Each row was made from one walk, in order. Every step used is in the known rows, and no mark comes twice. Write each row's walk.
In the rows, 128 means zero.
Known rows:
zumer, danim: [ 91 111 132 107 110  88 161 146 141 143  90  91 165 106 130 111 130  65
 163 114 133 124 133 103 103 130 146 132  81 118 136 131  97  84 159 144
 185 120 185 124 119  95  82 125 130 137]
doba, bafoz, rigom: [ 70 114 119  98 113 117 123 173 138 137 135  91 171 123 125  83 145  63
 102 121 146 116 146 129 131 171 134 120  90 134 136 150  99  76 130 108
 171 127 205 172 143 105  58 144 148 128]
rigom, velis: [105 102 139 121 123  79 147 149 127 148 122  79 144 119 131 102 132  65
 150 108 136 118 116 126 113 171 159 123  97 125 114 167  91  83 142 139
 158 130 166 102 153 110  75 115 151 144]
velis, kisem, telek, sumig, bafoz: [125 124 107 148 117 136 151 123 107 164 135  94 135 186 125 136 115  57
 194  94 178 106 120 133 117 101 147 101  67 205 135 115 103  59 124 115
 152  97 204 189 131 104 111 130 124 167]
bafoz, fusi, zikida: [ 99 116 107  92 125  80 149 119 120 139  95  83 157 135 163  94 140  59
 150 108 155 126 123 130 121 136 155 133 100 107  97 123  88  75 151 134
 154 111 151 119 156 115  69 114 126 152]
velis, kisem, deni, doba: [ 87  99  91 123 135 104 154 154 152 138 103  86 159 153 147 126  98  72
 155  94 142 116 141 140 141 147 145 139  75 103 118 153 106  73 164 128
 163 116 196 155 115 101  80 135 122 148]
rigom, velis, kisem, telek, sumig, bafoz: [138 119 127 157 107 118 142 123  98 168 142  85 130 197 123 138 101  48
 182  91 173 101 113 124 114 134 153  91  81 196 137 128  95  64 116 130
 147 107 191 153 135 112 114 126 144 171]
deni, kisem: [ 84  98 112 129 136  97 128 159 135 143 111  88 138 105 134  91 114  81
 153 118 145 115 111 115 117 135 150 139  76 116 102 163 119  77 171 137
 154 115 189 145 154 118  88 104 129 146]
zamuv, kisem, zikida: [124 100 105 124 135  93 136 140 141 134 103  87 152 109 154  87 156  72
 190  85 179 126 129 121 109 117 136 133  73 153 128 124 105 100 146 100
 183 130 160 148 173 113 102 134 134 132]
sumig, bafoz, numom: [122 129 135  95 129 123 157 157 111 130 126  90 137 121 135  88 178  66
 142 108 130 139 126 152 112 101 151  99  73 133 122 127  72  50 145 111
 173  93 171 157 163  83  65 128 118 169]
telek, sumig, bafoz, doba, deni, kisem, zamuv: [ 64 129 121 142 149 100  81 155 121 156 159 131 124 163 152  95 101  82
 128 126 117 133 104  91 117  93 120 139  61 130 113 155 115  80 190 146
 147  83 176 183 119 129 146 128 123 197]
sumig, bafoz, doba, deni, kisem: [ 55 112 107 125 154  93 121 157 127 144 137 122 125 121 139  74 108  81
 109 114 110 134 124  89  95  92 148 124  80  92 126 147 109  65 189 142
 146  84 169 156 153 119 107 127 129 164]
doba, deni: [ 70 107 123  97 143  95 138 141 142 144 120  96 150 107 128  94 123  88
 142 119 120 129 135 114 102 149 151 123  83 130 117 154 108  78 161 145
 145 106 179 147 138 107  90 128 132 150]
zamuv, kisem, zumer: [108 112 127 112 160  82 163 148 147 149  92 112 158 143 138  90 155  83
 152  70 157 125 118 137 124 122 130 135  84 165 137 159 119  51 166 120
 158 138 151 153 137 124  86 113 124 133]
kisem, velis: [106  94 119 123 138 104 143 140 146 154 106  91 134 124 152  92 118  76
 168 114 143 125 121 153 126 144 146 116  95 122 125 160  84  72 142 130
 168 124 159 102 135 105  85 117 119 136]
telek, sumig, bafoz: [130 141 117 129 128 107 139 144 117 139 142  98 149 149 131 132 156  65
 151 109 150 115 108 146 108 114 139  98  70 169 115 133  92  45 132 127
 167 110 202 162 143  98  89 122 123 164]
sumig, bafoz, rigom, velis, kisem: [103 113 131 138 102  92 150 149  97 150 172  70 132 171 132  88 116  47
 140  84 123  90 132 132 122 158 161 100  77 133 135 147  83  71 123 101
 147 124 169 154 144 118  54 146 155 139]
doba, deni, kisem, telek, sumig, bafoz, fusi, zikida: [117 129 109 113 126 114  86  91  99 167 114 108 132 165 146 112  74  67
 133 106 167 127 119 101 102 106 147  93  84 140 116  86 127  67 165 157
 137  75 172 173 148 148 144 102 121 196]
deni, doba: [106 114 108 107 134  98 145 161 153 134 104  87 156 117 141 115 143  77
 133 111 148 127 118 143 119 151 157 135  88 100 113 151  83  65 157 119
 168 134 181 147 146 100  72 115 119 157]
velis, kisem: [ 77 102 101 129 125 104 170 151 132 141 125  82 143 146 141 101 121  69
 190 105 144 102 123 129 126 135 149 137  77 151 113 162  96  74 141 121
 139 113 191 157 129  94  71 134 126 130]
deni, doba, bafoz, rigom, velis, kisem: [ 85  99 119 125  98 105 121 183 141 138 150  74 160 168 140  90  97  46
  98 111 147  92 133 122 141 212 145 123  99 106 141 168  79  72 118 105
 149 138 199 161 123 111  54 150 154 132]
zamuv, kisem, velis: [129  91 119 143 144  96 142 146 153 139  88 111 143 128 162  73 119  76
 176  92 159 123 123 143 107 136 141 124  93 142 139 149  93  71 148 110
 176 138 143 116 146 124  92 120 123 138]
bafoz, doba, deni, kisem, zamuv, danim: [ 49 100 131 125 142  84  92 163 139 156 127 120 154 112 148  59  75  93
 141 107 100 132 109  77 111 116 124 173  69  67 102 142 105 126 207 143
 162  92 152 190 142 117 123 117 133 179]
numom, bafoz, doba, deni, kisem, telek, sumig: [ 70 117 108 145 130  99 114 119 146 175 101 109 125 134 136  98  55  81
 144 135 176 153 118  85 119 121 127 131  72 137 128 143 122 102 184 150
 148  85 207 158 128 154 146  95 132 169]
velis, kisem, deni, doba, bafoz, fusi: [ 72  97  86 113 121 120 133 147 147 132 132 110 191 172 152 127 109  65
 109  99 146 118 151 105 145 170 122 128 102  92 126 126 102  57 156 141
 158 107 213 161 117  96  61 147 125 151]
kisem, zumer: [ 88 119 124  93 154  87 164 144 142 164 105  92 149 139 126 107 153  81
 144  89 141 127 117 145 135 128 136 128  83 145 121 168 108  52 161 139
 153 124 167 135 127 106  82 111 120 131]
sumig, bafoz, rigom, velis: [114 124 146 117 107  86 133 152 101 148 160  75 141 140 124  90 143  56
 108  92 124 110 131 135 113 160 165  93  85 114 133 142  85  74 132 109
 169 134 162 138 161 123  57 134 159 152]
sumig, bafoz, rigom, velis, kisem, zumer, danim: [ 99 124 157 115 100  79 165 141 105 175 149  81 145 193 121  97 104  44
 125  62 112  93 135 109 127 141 143  96  73 123 170 143  97  52 144 130
 160 123 161 138  89 120  72 146 148 122]
numom, bafoz, fusi, zikida: [102 128 102  96 110  66 161 103 119 154  99  83 153 128 159 101 138  68
 156 117 170 129 125 133 119 148 148 127  83  98 101 131  65  68 155 140
 169 115 173 109 151 131  70 103 117 134]
bafoz, rigom, velis, kisem, zikida, fusi: [101  92 131 137  98 104 115 146 112 151 163  29 115 140 133  76 114  50
 191  98 142 100 131 111 158 179 145 126  75 156 131 143  88 106 109  80
 171 118 185 123 142 107  65 178 144 118]
telek, sumig, bafoz, numom: [146 144 138 110 127 127 145 154 114 127 130  91 139 145 144 113 168  59
 150 113 145 134 109 157 117 101 131  90  67 164 117 123  81  44 132 120
 164  89 194 172 141  90  82 119 118 181]
velis, rigom: [ 73 116 112 102 125  95 156 161 132 127 105  82 142 138 128 110 138  87
 161  97 131 121 134 139 117 163 141 128  86 124 129 160 101  98 158 112
 164 125 178 143 159  99  78 117 157 150]
telek, sumig, bafoz, rigom: [124 146 125 126 110 108 128 149 112 140 152  84 152 158 133 112 146  57
 124 101 148 111 120 149 122 130 138  90  65 157 126 127  98  62 128 103
 172 121 201 186 139 119  73 127 139 160]
telek, sumig, bafoz, fusi: [129 142 117 126 118 104 136 122 106 135 153 105 166 164 145 135 160  62
 137  96 146 122 109 127 114 122 133  93  84 146 110 103  91  48 141 134
 157 106 194 162 146 107  72 114 126 178]
kisem, zamuv: [ 80 115 130 112 133 102 128 151 129 154 129 100 152 128 139 105 152  88
 170 120 135 125 120 135 132 138 141 160  72 141 107 164  97  97 160 128
 167 125 167 153 132 103  95 128 123 163]
rigom, velis, kisem, telek: [101  88 128 141 108 107 159 128 118 169 116  74 129 161 123 108  92  59
 190  98 168 108 128 113 125 157 164 127  94 162 132 149 103  99 134 129
 142 118 175 131 143 113  93 126 151 150]
deni, kisem, zumer, danim: [ 82 108 136 108 134  85 144 147 145 169  86 100 151 125 123 103  98  76
 140  98 133 117 114  93 123 118 129 134  74 108 139 153 131  61 189 165
 169 114 177 128 100 120 104 106 120 125]
telek, kisem, deni, doba, bafoz: [ 89  90 106 115 133 124 102 165 169 126 110 101 188 137 134 131 122  88
  89 122 151 133 141 128 122 180 135 122  93 112 119 137 101  65 144 152
 189 114 222 154 132  98  80 138 124 164]
zamuv, kisem, deni, doba, bafoz, sumig: [107  97 106 126 137 118 114 192 166 118 111 119 198 128 143 117 117  79
  82  73 181 129 159 134 118 127 110 130  77 126 128 133 118  51 170 121
 170 146 187 165 162 113  89 156 137 177]

Which walk is each row?
[ 98 110 116  78 137 136 120 178 159 123  94 102 173 119 140 107 143  70
  92 122 145 152 150 145 140 152 124 118  88  93 129 141  90  59 156 131
 186  99 202 154 130  83  75 136 123 170]	kisem, deni, doba, bafoz, numom
[126 127 134 155  96  99 135 148  97 149 176  68 135 199 138 108 101  40
 146  92 139  85 115 133 126 159 143  90  73 165 133 146  94  66 112 108
 143 119 193 168 122 123  71 141 157 151]	telek, sumig, bafoz, rigom, velis, kisem
[128 124 115 148 124 133 106 130 111 162 121 102 131 146 120 127 106  72
 155 107 182 117 108 122 108 101 145 103  67 173 122 115 124  65 157 132
 164 101 203 180 154 129 130 103 124 181]	deni, kisem, telek, sumig, bafoz
[ 53  81 108 137 160  93 108 151 159 157 105 113 112 119 166  51  53  81
 134 126 119 145 119 101 120 123 139 132  98  80 130 171 112  91 183 147
 141  92 146 111 126 129 119 114 125 149]	bafoz, doba, deni, kisem, velis
[ 88  97 139 133 129 106 109 150 138 145 135  88 154 141 146 108 141 100
 169 123 138 123 111 133 128 153 147 153  72 156  95 152  96 101 150 139
 171 120 178 162 127 111  92 128 118 176]	telek, kisem, zamuv
[103 100 102 111 141 110 120 172 166 118  91 130 190 125 140 112 136  79
 103  95 164 130 151 127 114 158 123 132  93 114 142 138 110  58 164 120
 189 133 196 160 145 113  89 143 130 153]	zamuv, kisem, deni, doba, bafoz
[101 113 140 110 122  96 124 151 127 151 125  98 177 114 134  97 140  86
 177  95 123 115 112 127 116 137 134 158  64 110 100 133  79 107 163 123
 190 125 162 188 150  95  88 120 125 167]	kisem, zamuv, danim
[ 35  95 108 128 153  87 122 158 149 146 109 109 130 112 147  64  84  80
 123 125 121 141 123  83 112 116 142 148  87  94 114 163 121  92 195 149
 137  90 174 146 139 124 105 118 135 155]	bafoz, doba, deni, kisem
[ 37  88 103 131 152  93 109 161 152 147 102 105 102 145 160  59  45  94
 141 111 107 143 130 103 121 149 127 130  98  67 147 174 115 110 196 135
 144  94 142 114 135 128 126 109 152 156]	bafoz, doba, deni, kisem, velis, rigom
[ 82 124 108 119 142  92 166 158 122 138 128 112 138 134 143  94 164  61
 132 104 133 137 122 123 105  85 153 122  87 120 126 135  74  62 158 112
 173 106 162 138 162  92  72 137 127 154]	sumig, bafoz, doba
[101 110 118 133  92  73 143 138 137 159 132  64 155 165 143 108  70  64
 122  96 143 112 150 135 150 210 146 121  67  67 134 164  88  87 157 120
 175 137 201 131 110 146  62 131 150 137]	numom, bafoz, rigom, velis, kisem, deni, doba
[109 115 141 109 135  76 171 146 149 150  73 117 172 137 134  95 139  74
 155  72 147 125 128 104 106 114 123 134  80 149 158 137 116  57 173 136
 180 133 155 138 110 119  95 119 124 129]	zamuv, kisem, zumer, danim
[116 121 150 140 108 113  73 126 105 174 155  86 125 158 116  99  55  64
 106 101 147 116 126 100 105 158 150  80  75 146 141 124 139  92 152 135
 142 102 188 179 143 164 130 111 165 188]	doba, deni, kisem, telek, sumig, bafoz, rigom, velis
[ 60 106 109 126 149 116 114 135 120 165 121 125 117 127 126  80  89  79
 121 109 143 147 135  84  99  82 160 117  85 115 140 121 122  87 189 137
 151  81 165 167 165 126 130 123 133 181]	sumig, bafoz, doba, deni, kisem, telek
[ 64  90 115 120 143 109  95 148 146 148 107  96 111 135 143  77  48 104
 153 107 107 122 132 116 110 176 132 115  89  84 139 172 122  98 184 142
 144 104 157 121 135 130 122 104 145 153]	doba, deni, kisem, velis, rigom
[101  91 114 132 122  86 145 152 142 145 112  76 148 162 148 125  88  64
 146  89 136 112 134 127 136 182 149 130  88  90 121 166 100  77 156 141
 159 123 181 117 116 110  79 136 144 154]	rigom, velis, kisem, deni, doba
[112 100 118 135 137  98 144 156 145 128  87 105 133 151 158  78 111  88
 182  75 147 123 134 148 107 163 130 119  95 130 157 154  96  94 160  93
 173 140 135 119 154 122  99 115 147 145]	zamuv, kisem, velis, rigom
[ 93 110 132 137  87  73 160 136 119 161 149  57 139 156 138  84  96  58
 157 108 147  98 131 127 135 194 149 123  69 121 130 173  77  92 133 111
 153 134 195 131 124 140  55 126 154 118]	numom, bafoz, rigom, velis, kisem
[ 85  87 117 135 120  85 155 141 127 149 122  78 146 155 135 118  89  63
 168  92 128 108 140 119 133 164 145 127  85 127 122 166 115  88 153 147
 150 112 181 111 123 112  82 140 156 139]	rigom, velis, kisem, deni
[ 90 103 113 115 132 106 142 151 142 145 100  85 126 149 146  97 109  88
 173  98 130 127 131 154 123 171 136 115  93 109 142 163  89  94 152 114
 169 126 152 109 146 103  90 111 145 145]	kisem, velis, rigom
[ 84  89 104 122 118 105 126 167 148 142 128  95 166 163 133 127  95  60
 113 103 142 106 143 118 133 194 133 125  99 103 133 169  94  61 142 144
 163 117 206 125 115  99  81 156 148 141]	rigom, velis, kisem, deni, doba, bafoz
[102 101 112 125 142  89 149 147 145 128  85 113 167 117 144 101 136  82
 156  80 149 132 149 127 113 127 134 133  76 143 127 137 130  82 176 123
 183 128 174 143 151 125  89 132 137 149]	zamuv, kisem, deni
[ 75 108 113 101 119 113 135 146 132 130 135 112 186 131 137 105 158  70
 114 119 147 124 133 103 120 161 129 123 109 124 120 127  91  63 143 136
 156 113 200 146 151  95  54 130 133 145]	doba, bafoz, fusi
[102 124 103 157 136 118 121 141 117 160 115 113 124 158 138 112 103  59
 146 108 181 139 104 105 118  74 140 117  79 150 130 116 116  77 164 123
 163  91 187 171 154 124 129 108 129 183]	deni, kisem, telek, sumig, bafoz, doba
[118 108 122  97 139 128 120 184 163 110  81 119 180 123 151  90 144  72
 102 100 159 149 153 136 124 145 116 125  88 112 144 128  98  58 161 110
 188 112 187 171 143 101  83 140 127 172]	zamuv, kisem, deni, doba, bafoz, numom
[ 91  94 103 126 127 123 134 140 124 144 137  55 119 124 133  98 142  70
 226 108 150 107 124 116 144 132 139 138  66 180 119 138  85  82 122  93
 172  98 200 130 140  79  83 171 108 119]	velis, kisem, zikida, fusi
[103  81 114 145 141 106 112 147 145 153 101  92 122 114 154  79  76  80
 163 120 145 117 107 131 127 140 145 124  86 106 115 165 107  76 164 140
 159 118 164 110 138 124 101 101 117 137]	deni, kisem, velis
[112 114 121 127 109  94 134 152 118 147 154  76 147 183 142 112  92  52
 106  76 122 105 150 141 136 171 159  99  75  79 142 138  94  68 150 108
 168 127 175 153 128 122  61 153 151 158]	sumig, bafoz, rigom, velis, kisem, deni, doba
[ 59 120 112 106 152  92 149 148 127 143 137 121 137 129 135  85 141  74
 112 108 111 144 136 111  96  94 154 113  86 110 134 139  90  63 166 130
 152  90 161 149 152  98  94 141 132 162]	sumig, bafoz, doba, deni
[ 61 101 139  93 144  85 122 139 149 174  93 109 150 118 119  93  76  88
 125 102 108 122 128  77 108 127 127 126  72 103 142 154 144  61 199 184
 152  98 177 140  90 126 121 108 123 134]	doba, deni, kisem, zumer, danim
[106 116 122  82 130 134 130 190 154 120 105  95 164 115 141  93 161  66
 102 132 152 142 127 143 130 158 133 121  96 108 127 148  66  51 136 118
 172 108 197 162 141  77  64 131 116 162]	deni, doba, bafoz, numom
[120 121 136 156  74  99 140 113 117 181 135  57 135 186 131 113  68  50
 176 108 190 105 127 125 144 191 139 109  67 175 139 146 100 107 123 112
 153 126 208 161 111 155  95 114 156 145]	numom, bafoz, rigom, velis, kisem, telek, sumig
[144 134 151 136  97 111 118 127 100 168 146  75 138 175 119 119 114  47
 129  91 168 121 125 135 121 154 153  80  82 168 144 115 105  90 120 110
 169 127 178 164 150 136  97 122 163 179]	kisem, telek, sumig, bafoz, rigom, velis
[ 75 111 127 109 127  88 184 140 141 168 100  94 154 165 126 111 106  65
 177  82 131 107 129 106 132 120 127 133  72 145 148 152 106  56 160 151
 153 111 178 141  76  95  87 132 117 112]	velis, kisem, zumer, danim
[ 41 105 111 106 152  84 150 154 150 142 115 108 143 117 143  77 119  76
 130 120 116 149 134 103 111 122 149 141  94 110 124 157 101  92 172 138
 142  97 165 138 136 104  90 131 139 154]	bafoz, doba, deni
[ 77 125 107 144 149  96 107 156 128 142 141 120 126 147 146  95  91  70
 114 121 128 131 107  92 101  91 131 113  73 128 120 142 118  60 178 147
 138  80 191 169 131 122 124 119 132 177]	telek, sumig, bafoz, doba, deni, kisem
[ 82 105  98  92 137 117 119 167 161 135 105 111 187 124 130 129 133  78
  93 117 150 132 149 132 127 168 129 126  92  94 128 148  99  59 157 139
 186 121 212 145 132  93  81 142 127 150]	kisem, deni, doba, bafoz
[100 109 105 103 141  92 138 151 157 137  92  93 168 122 140 127 129  81
 125 102 140 138 141 144 130 152 148 131  80  84 115 147 107  72 172 134
 182 125 187 141 134 106  81 122 124 159]	kisem, deni, doba
[110 124 120 131 136 132  89 120 118 165 133 111 130 142 117 119  83  82
 142 110 160 125 119 102  94 110 142  93  66 163 131 119 137  68 164 150
 148  85 202 188 144 134 144 106 128 190]	doba, deni, kisem, telek, sumig, bafoz
[116 133 150 155  93 100 109 148  90 161 195  81 133 213 146 109 112  51
 158  98 130  87 112 132 142 159 134 114  57 172 129 157  90  85 124 109
 148 123 180 185 103 126  95 150 149 173]	telek, sumig, bafoz, rigom, velis, kisem, zamuv
[107  86 122 138 115 106 128 143 116 150 146  44 111 130 131  98 126  59
 217 106 143 101 117 107 144 161 144 129  78 168 121 151  80  88 114 105
 166 106 185  95 144  87  81 172 130 122]	rigom, velis, kisem, zikida, fusi
[ 87 101 104  96 129 141 136 178 156 124 108  95 162 150 147 105 117  62
 121 113 145 131 151 138 150 150 120 126  83 107 133 143  90  56 149 126
 164  88 215 169 111  79  72 152 121 156]	velis, kisem, deni, doba, bafoz, numom
[ 54  98 130 115 143 102  82 151 134 159 139 109 137 113 135  83  93 104
 150 130 111 124 122  98 118 145 137 159  64 114 105 177 127  99 194 154
 144 102 174 170 122 131 125 119 123 175]	doba, deni, kisem, zamuv
[144 124 117 140  98 101 137  92  83 170 127  80 132 221 154 130  91  32
 175  84 184 101 113 120 118 131 155  91  97 171 124 100  87  67 119 137
 135  96 166 137 139 126 108 121 138 179]	rigom, velis, kisem, telek, sumig, bafoz, fusi, zikida
[ 88 103 147 120 116  72 176 140 131 176 108  84 148 174 128 113  95  55
 167  81 123  98 120  98 127 148 136 125  85 134 151 166 101  60 151 160
 147 118 167 107  79 104  87 130 140 116]	rigom, velis, kisem, zumer, danim
[115 110 137 158  89 109 134 133 116 168 132  57 137 191 135 108  70  42
 173  97 176 105 124 123 144 176 144 110  83 188 139 138 119 112 117 113
 139 125 194 171 117 138  93 127 166 157]	bafoz, rigom, velis, kisem, telek, sumig
[ 71 119 105 124 129  71 176 143 143 150 107  99 143 118 145  92 142  72
 149 128 154 148 122 121 123 123 142 143  80 106 121 159  69  83 163 122
 175 116 183 119 148 113  74 116 126 133]	numom, bafoz, doba
[ 70  89 120 116 138 117 106 127 138 167 100 101 130 103 117  90  71  92
 149 118 149 133 134  95 105 137 158 126  81 129 124 138 143 100 183 149
 143  97 183 165 152 135 130 106 133 168]	doba, deni, kisem, telek
[ 94  89 120 128 136 100 131 138 150 134 106  83 165 128 136 119 119  89
 144 107 137 134 137 132 121 152 146 122  77 136 107 134 122  90 154 154
 181 109 199 140 134 111  77 128 130 161]	telek, kisem, deni
[ 44  90 108 127 146 107 117 139 145 166  95 111 122 115 135  71  66  81
 134 119 151 153 133  79 114 107 151 144  92 113 130 139 135 113 196 142
 141  87 168 157 152 132 130 111 137 172]	bafoz, doba, deni, kisem, telek
[111 102 130 118 113  91 101 178 155 125 112 106 185 144 139  90 109  61
  64  85 154 121 157 119 126 207 130 116 100  95 156 144 111  84 153 107
 193 151 180 149 142 142  73 148 167 154]	zamuv, kisem, deni, doba, bafoz, rigom, velis
[114 111 113 149 125 123 109 132 134 161  93  89 136 136 128 121  87  72
 171 118 191 123 106 114 125 128 138 126  75 169 113 133 139  95 159 138
 155 108 206 169 142 134 129  94 129 170]	deni, kisem, telek, sumig
[ 44 100 101 131 141  83 119 142 152 158 106 106 101 141 155  66  42 100
 142 122 120 145 132 105 115 160 121 127  83  56 148 180  93 107 199 137
 157  98 162 100 134 144 126 101 142 140]	numom, bafoz, doba, deni, kisem, velis, rigom
